Each row was made from one path, in order. Every step used is in the known rows, and no mark comes twice. Write each row's path.
In the rows, 128 means zero.
Known rows:
Z/E/Y/C/L: [127 122  68 178  83  73 179 133 156  91  90 103 128 131 110 111  92 119
 110]
L/C/Y/E/Z: [ 97  81 137 103  78 121 141 144 153  59 160 106 130 144 157  53 150 123
 170]
C/Y/E/Z/K: [102  97 168 130 143  91 129 166 137  57 169  88 148 117 165  79 116 126
 171]
Z/E/L/C/Y: [ 67 123 109 105  80  83 174 129 163 105 137 148  67 126  96  89 149 143
 121]
K/Z: [123 110 116 126 141 107 137  85 129 102 118 108 130 101 111 145 117 142
 112]
C/L/E/Z/K: [156 123 180 215  90 135  84 151 136  93 129  88 155  86 133 135 101 135
 130]
E/Z: [127  90 141 145 121 115  93 141 142  82 129 121 145 114 149 109 122 133
 143]
L/E: [134 127 168 152 107 156 120 128 102 135 133 101  92 134 108 122 108 122
 136]
Y/C: [121 120 101 154 115 119 152 128 119 105 119 123 117 142 101 101 115 108
 139]
K/L/E/Z: [114 124 192 147  71 136  68 129 134  92 133  65  96 106 156 119  88 121
 119]
K/L/C: [125 164 143 104  55 138 131 116 157 118 119 122  99 125 126 118 144 134
 110]
E/Y: [132 114 118 123 117 102 137 150 154 103 134 120 118 159 113 126 128 131
 118]
Z/E/Y/C: [120 107  93 171 111  73 183 142 123  69  96 111 100 149  94  77  86 114
 139]
L/E/Y: [140 113 160 148  99 126 127 146 122 114 130  94  87 165  95 118 104 126
 124]
Y/E/Z/K/L: [120 149 183 137 112  95  95 142 134  71 140  53 142  99 183 105  97 116
 151]
Z/K/L: [136 173 175 138 119  98 121 135 139 115 131 108 119 100 137 141 111 128
 111]
K/Z/E/Y/C/L: [120 107  56 184 103  54 188  94 155  67  78  87 137 105  95 131  82 130
  90]
Y/C/L/E/Z/K/N: [137 140 169 238 107 119  81 147 151  43 117  81 141 109  80 119  93 147
 122]
Z/E/L: [ 96 145 110 131 122  84 136 118 130 129 117 123  87 108 119 124 113 138
 119]
L/C/Y/E/Z/K: [118  92 166 137  91 104 156 161 150  43 161 110 137 128 134  53 144 130
 183]

Which path is each row?
[138 145 182 145  61 111 117 143 137  59 132  78 130 110 154  82 121 125
 158]
Y/E/Z/K/L/C
[141 108 167 176 140  97 106 160 133  62 134 129 157 105 133 108 122 138
 154]
E/Z/K
[ 83 130 185 110 121  80 119 151 156  64 173  62 129 103 196  91 104 117
 153]
C/Y/E/Z/K/L
[104 147 110 136  68  96 160 127 140 122 107 143  82 114  91 106 143 144
 125]
Z/E/L/C
[130 101 128 208  63 142  99 134 142  89 115  75 132 118 122 110  97 107
 130]
Y/C/L/E/Z
[ 82 132 115  85  70 107 157 140 183 112 160 154  77 156  91 106 163 141
 113]
E/L/C/Y
[131 140 184 151 109  85  89 148 156  66 132 102 137  84 164 122 110 132
 130]
E/Z/K/L
[144 152 184 179  77  88 145 159 123  76 122  70  69 153  77 105  71  98
 120]
Z/K/L/E/Y/C
[ 82 116 134  84 136 120 154 130 123 121 161  90 118 148 162  91 116 114
 146]
C/Y/E
[142 140 184 158  64 101 110 149 165  53 123 126 126  94 134  96 136 137
 133]
E/Z/K/L/C
[104 124 178 136 118  97 127 156 165  18 160 114 138 133 110  62 140 164
 168]
L/C/Y/E/Z/K/N
[109 168 173  96  82 100 170 139 154  99 158  89  95 126 146  86 131 121
 142]
Z/K/L/C/Y/E
[121 142 112 117  67 128 137 130 156 125 127 148  91 149  82 126 163 143
 118]
E/L/C
[134 128 220 204 139 120  69 154 129  45 137  99 121 105  90 112 103 164
 141]
L/E/Z/K/N
[ 60 137 111  67 121  98 145 134 151 132 176  83 100 156 145 107 129 121
 132]
C/Y/E/L
[116 100 135 132 122 126 107 137 120  89 141  77 153 130 170  92 112 117
 168]
Y/E/Z
[126 115 116 141 123  71 161 138 128  99 107 118 110 133 123 102 102 131
 128]
Z/E/Y
[137 171 216 166  97 126 108 139 112 129 132  77  86  96 122 132  91 114
 121]
Z/K/L/E
[104 113 130  99  84 131 166 136 164  99 149 158 102 144 110  90 161 132
 126]
L/C/Y
[ 95 151 112  98 117 117 125 127 123 147 149  75 105 153 137 125 121 120
 137]
Y/E/L
[125 141 177 168 160 103  93 148 131  45 141  80 160 122 134 102 110 152
 162]
Y/E/Z/K/N
